Each row comes from the steps of one path. Every step used is in the known rows, and no mark comes twice. Write the path behind each row, first mark first.
Known rows:
Q > T > J > E > H: [-0.54 -2.41  2.78 -1.88 -1.62 -2.33 -1.71  3.44  1.32  1.11 -1.06  4.24
  5.85  1.77  1.43 -0.02  2.07  2.26  1.62 -1.61 -1.81  2.27]
T > J > E: [ 1.48 -2.02  0.57 -0.80 -2.17 -4.03 -0.39  2.49  1.35 -0.23 -0.30  2.76
  6.54 -0.78  1.41  0.09 -1.18  3.24  1.39 -2.14 -1.40  4.65]
H > D > Q > T > J > E: [ 1.21 -1.44 -0.80 -0.18 -2.55 -2.93 -3.14  0.17  0.51  0.76 -1.37  3.17
  6.47 -0.07 -0.78  1.01 -2.24  4.81  3.06 -1.75 -1.23  2.51]
Q > E > H: [-2.69 -2.80  1.42 -0.94  0.58  1.03  0.72  2.47 -0.71  1.57 -0.58  3.72
  3.20  1.24  0.77 -2.42  3.99 -0.66 -2.95 -1.80 -3.53 -0.02]
T > Q: [ 1.38 -0.33  0.41 -1.56 -1.11 -0.29  1.19 -1.32  1.42 -0.90 -0.77 -0.64
  2.82 -0.67  2.08 -0.52  1.07 -0.39 -2.31 -0.60 -1.59  0.77]
T > J > E > H: [-0.35 -3.37  3.33 -1.67 -0.92 -1.75 -0.78  3.13  1.74  1.14 -1.64  3.79
  5.48  2.30  1.27 -0.13  2.55  1.80 -0.67 -2.61 -2.63  3.02]
E > H > D > Q > T > J > W: [ 0.75  0.92  2.00 -2.57  0.33  0.92 -1.49 -0.20 -1.28 -1.07  0.78 -0.22
  0.92 -2.97 -0.96 -1.61 -1.07  2.94 -1.04  0.76 -2.10  3.44]
Q > D: [-0.76 -0.73  0.58 -0.51 -1.15 -0.44 -0.87  1.48 -2.05 -0.62  2.04  1.06
  1.29 -1.24  0.27 -2.82  0.70  1.08 -2.52 -0.65 -2.36  3.85]
T > Q > D > H: [ 0.60 -0.49 -0.91 -1.47 -0.67  1.61 -1.85 -2.35 -1.41 -0.84 -1.17  0.09
  0.52  3.91  0.89 -3.30  2.13  1.27 -1.44 -0.43 -2.04 -0.12]
H > Q > E > T: [-3.92 -0.79 -1.39 -0.85  0.70 -1.96  0.25 -3.70 -1.48  0.68  0.62  1.76
  1.97 -2.98  1.18 -3.21 -0.10  0.30 -0.96  1.07 -0.81 -3.02]
T > Q > E: [-1.67 -0.38 -2.61 -1.25 -0.60 -0.34  0.79  0.30  0.22  0.57 -0.70  1.17
  3.22 -0.08  1.57 -1.29  0.83 -0.43 -0.40 -1.22 -1.52 -1.52]
E > Q: [-1.29 -2.22  1.01 -0.38 -0.52  0.90  2.46 -0.01  1.43 -1.79  0.69  0.81
  0.82 -1.33 -1.05 -1.82  2.03  0.22 -4.60  0.17 -1.85  1.10]
Q > T > J > E > H > D: [-0.19 -3.23  3.10 -0.52 -1.61 -1.45 -4.45 -0.81  0.35  2.14 -0.93  5.14
  2.94  1.25 -2.25  0.23  0.67  1.98 -1.33 -2.22 -3.27  2.24]
Q > E > T > J > W: [-1.16  1.31  0.74 -3.61  0.73 -1.85  0.74  1.23 -1.37 -1.58  3.08 -0.94
  1.05 -5.59  1.23 -2.73 -2.44  1.24  0.08  2.09 -0.34  3.21]
U > W: [ 1.53 -1.04 -1.03  1.61 -3.50 -1.38  3.76  1.26  1.97 -1.07  1.91  0.25
  3.93 -2.36 -1.63 -1.09 -0.28 -1.88 -5.51  2.39 -2.81  3.39]
J > T > Q > E > H > D: [-2.23 -2.71  2.58 -0.48 -0.08  0.99 -3.26 -1.77  0.53  3.14 -1.04  3.82
  0.48  1.94 -1.85  0.71  1.89 -1.53 -2.33 -3.01 -3.42 -0.91]
J > T > Q: [ 0.80  0.27  1.66 -1.20 -1.32 -1.11  0.29 -0.11  2.08 -0.01  0.43 -0.53
  2.69 -1.03  2.72  1.77  0.00 -1.55  1.35 -1.08 -0.65  0.97]
Q > T > J: [ 1.54  0.77 -0.66 -1.54 -2.29 -4.80 -0.18  1.13 -0.38 -0.62  0.62  0.79
  4.91 -4.48  1.72 -2.64 -2.19  3.24  2.88  1.43 -0.15  3.36]
Q > T > J > E: [ 1.12 -0.91 -0.17 -1.07 -3.02 -4.67 -1.57  2.81  0.87 -0.06  0.45  3.32
  6.92 -1.47  1.42  0.14 -1.91  3.72  4.04 -0.72 -0.35  3.72]
E > H > Q > T > J > W: [ 0.34  1.71  2.22 -3.31  0.38 -0.78 -0.39 -0.15 -0.54 -2.14  1.42 -0.15
  0.47 -4.18  1.53 -3.00 -1.12  2.59 -0.62  1.50 -1.70  3.34]
T > Q > D: [-0.89  0.40 -0.21 -1.94 -1.30 -0.33 -1.87  0.19 -0.09 -0.39  0.30 -0.42
  0.85  0.72  1.19 -1.35  0.74  0.64 -1.28 -0.74 -1.55  1.55]
Q > T > J > W: [ 1.49  2.17  1.30 -3.04 -0.63 -1.58  0.59  2.01 -1.28 -2.78  3.41 -0.77
  1.63 -6.16  1.34 -2.53 -2.59  2.29  0.42  2.13 -0.86  5.44]

Write each row's path:
[-0.56 -2.25  1.69 -1.32 -1.14 -0.94 -1.71  2.73  1.15  1.24 -2.59  3.34
  6.79  2.96  0.91  0.37  2.22  3.55  1.71 -2.02 -1.92  1.08] | D > Q > T > J > E > H
[-3.38 -0.94 -2.07 -0.53  0.58 -0.19  0.79 -1.29 -2.01  0.88  0.11  0.54
  4.27 -1.64  0.35 -1.97  0.45  0.86  0.08  0.87 -0.39 -2.68] | D > Q > E > T
[-1.48 -2.15  1.81 -0.90 -1.11 -2.54 -0.12  0.29 -0.17 -0.02  2.07  2.46
  5.01 -1.70  1.26  0.10  0.17  0.45  0.17  0.59 -0.40  1.32] | J > E > T
[ 1.59  0.81 -1.83 -1.22 -1.32 -3.80 -1.41 -3.63 -0.75 -0.92 -1.63  0.97
  3.16 -2.23  1.72 -4.37 -1.83  4.55  2.36  1.18 -0.69  0.69] | D > H > Q > T > J
[ 1.16 -0.92 -1.23 -0.79 -2.22 -3.77 -2.50 -1.13  0.64 -0.48 -1.57  3.45
  5.52  0.60  1.57 -1.38 -1.44  4.88  3.71 -0.91 -0.89  1.32] | D > H > Q > T > J > E
[-0.84 -0.92 -0.51 -2.12 -0.91  0.40 -3.29 -2.03 -0.83 -0.17 -0.83  0.99
  1.64  4.80  1.04 -1.83  1.67  1.51  0.79 -0.02 -0.85 -1.27] | J > E > T > Q > D > H
[-3.40 -1.51 -1.62 -0.10  0.66  0.12 -0.85 -3.18 -2.18  1.65 -0.15  1.22
  2.90 -1.35 -1.49 -1.62 -0.03  0.86 -1.13  0.29 -1.13 -2.80] | H > D > Q > E > T
[-0.61 -2.32  2.46 -0.09  1.04  0.76  0.52 -4.20  0.13 -0.24 -2.12  2.25
  1.00  0.17  1.28 -3.20  3.10  0.95 -5.63 -1.77 -4.25 -0.12] | E > H > Q
[ 1.07 -0.52 -0.94  1.04 -1.40  1.02 -1.54 -2.65 -2.35  0.08 -0.08  1.41
  3.77 -1.85 -1.92 -1.12 -0.43  2.77 -0.81  0.23 -2.03  0.36] | H > D > Q > T
[-0.67 -0.29 -0.69 -2.17 -0.28  0.85 -2.34 -3.03 -1.67 -0.46 -0.58 -0.25
  0.40  3.44  1.07 -3.29  1.87  0.99 -0.46  0.87 -0.93 -1.50] | E > T > Q > D > H
[-2.45 -1.15  1.04 -1.52 -0.48 -1.64 -3.71 -0.99  0.22  0.64 -1.96  2.56
  1.22  2.39  0.82 -2.34  1.00  3.33 -0.98 -2.52 -2.74  1.24] | T > J > E > H > Q > D
[-1.49 -1.98 -2.94  1.32  0.40  2.11 -0.47 -2.13 -2.26  1.46 -1.77  2.11
  3.20  0.13 -2.37 -1.54  0.32  1.77 -2.88 -2.54 -3.36 -1.06] | H > D > Q > E
[-1.96 -0.62 -2.16 -1.42 -0.01 -3.31 -1.60 -2.58 -0.87  1.71 -1.47  0.56
  3.74 -2.34 -0.82 -2.11 -2.25  3.04  1.39  0.12 -0.21 -0.80] | H > D > Q > E > T > J
[ 1.70  0.24 -1.59 -0.53 -1.67 -2.65 -1.93 -1.78 -0.86  0.18 -1.46  0.41
  4.57 -2.77 -0.76 -1.81 -2.46  4.52  1.88  0.21 -0.92  1.83] | H > D > Q > T > J
[ 0.64 -1.38 -0.24 -0.39 -0.47  1.44 -1.20 -1.32 -2.94 -1.03  0.25  1.36
  0.85  2.43  0.37 -4.52  2.04  1.75 -2.36 -0.29 -2.73  1.87] | Q > D > H
[-1.85 -0.06 -2.40 -2.04  0.30 -4.07 -0.88 -3.84 -0.84  0.52 -1.88  0.79
  2.78 -1.57  1.60 -4.46 -1.58  3.01  1.97  1.12  0.02 -1.86] | D > H > Q > E > T > J
[-0.14 -1.67  0.47  0.60 -1.52  1.37 -2.87 -1.08 -1.24  1.24 -1.18  3.49
  4.77  1.35 -1.94  0.54  1.28  3.08  0.03 -1.08 -2.46 -0.22] | J > E > H > D > Q > T
[-1.98 -0.17 -1.49 -2.33 -0.49 -5.00  0.02  0.10 -0.50  0.90  0.12  0.71
  4.20 -3.73  1.51 -2.90 -2.00  2.03  2.39  1.32  0.51  0.45] | Q > E > T > J
[-0.97 -0.72  0.79 -2.38 -1.26 -1.94 -0.72 -1.18  1.96  0.11 -0.34  0.49
  4.16  0.51  2.30  1.36  0.34 -0.14  0.83  0.24  0.28 -1.29] | J > E > T > Q
[-2.46  0.58  0.20 -2.76 -0.97 -1.28 -2.27 -0.79 -0.33  0.03  0.86 -0.88
  0.67  0.15  1.36 -1.30  0.47  0.14 -0.07  0.79 -0.17 -0.31] | E > T > Q > D
[ 0.43 -3.25  1.48  1.25  0.79  3.68 -0.95 -3.57 -1.22  1.21 -3.02  1.46
  2.61  2.10 -2.80 -0.73  2.64  1.88 -5.90 -2.91 -4.54  0.34] | E > H > D > Q
[-0.73 -0.37  1.11 -0.50 -0.78 -0.58 -0.79 -2.49 -0.86 -0.28 -0.31  2.87
  2.27 -1.40  1.39 -2.95  1.62  1.70 -1.04  0.70 -2.42 -0.78] | E > H > Q > T
[ 0.49 -3.40  1.04  0.55 -0.06  1.60 -2.35 -2.52  0.09  1.63 -4.11  2.15
  4.40  3.01 -2.54  0.46  1.30  3.54 -2.98 -3.72 -3.66  0.88] | T > J > E > H > D > Q
[ 1.21  1.13 -1.31 -1.29 -1.60 -4.70 -0.88 -2.33 -0.12 -0.89 -0.81  0.86
  3.59 -4.31  1.88 -3.34 -2.56  4.07  2.12  1.00 -0.57  1.69] | H > Q > T > J
[ 0.74 -0.43 -0.20 -1.11 -1.13 -1.97 -2.39 -1.18 -0.44  0.97 -2.29  1.09
  4.40 -0.92 -0.85 -1.64 -0.79  4.24  1.41 -0.18 -1.36  0.97] | E > H > D > Q > T > J
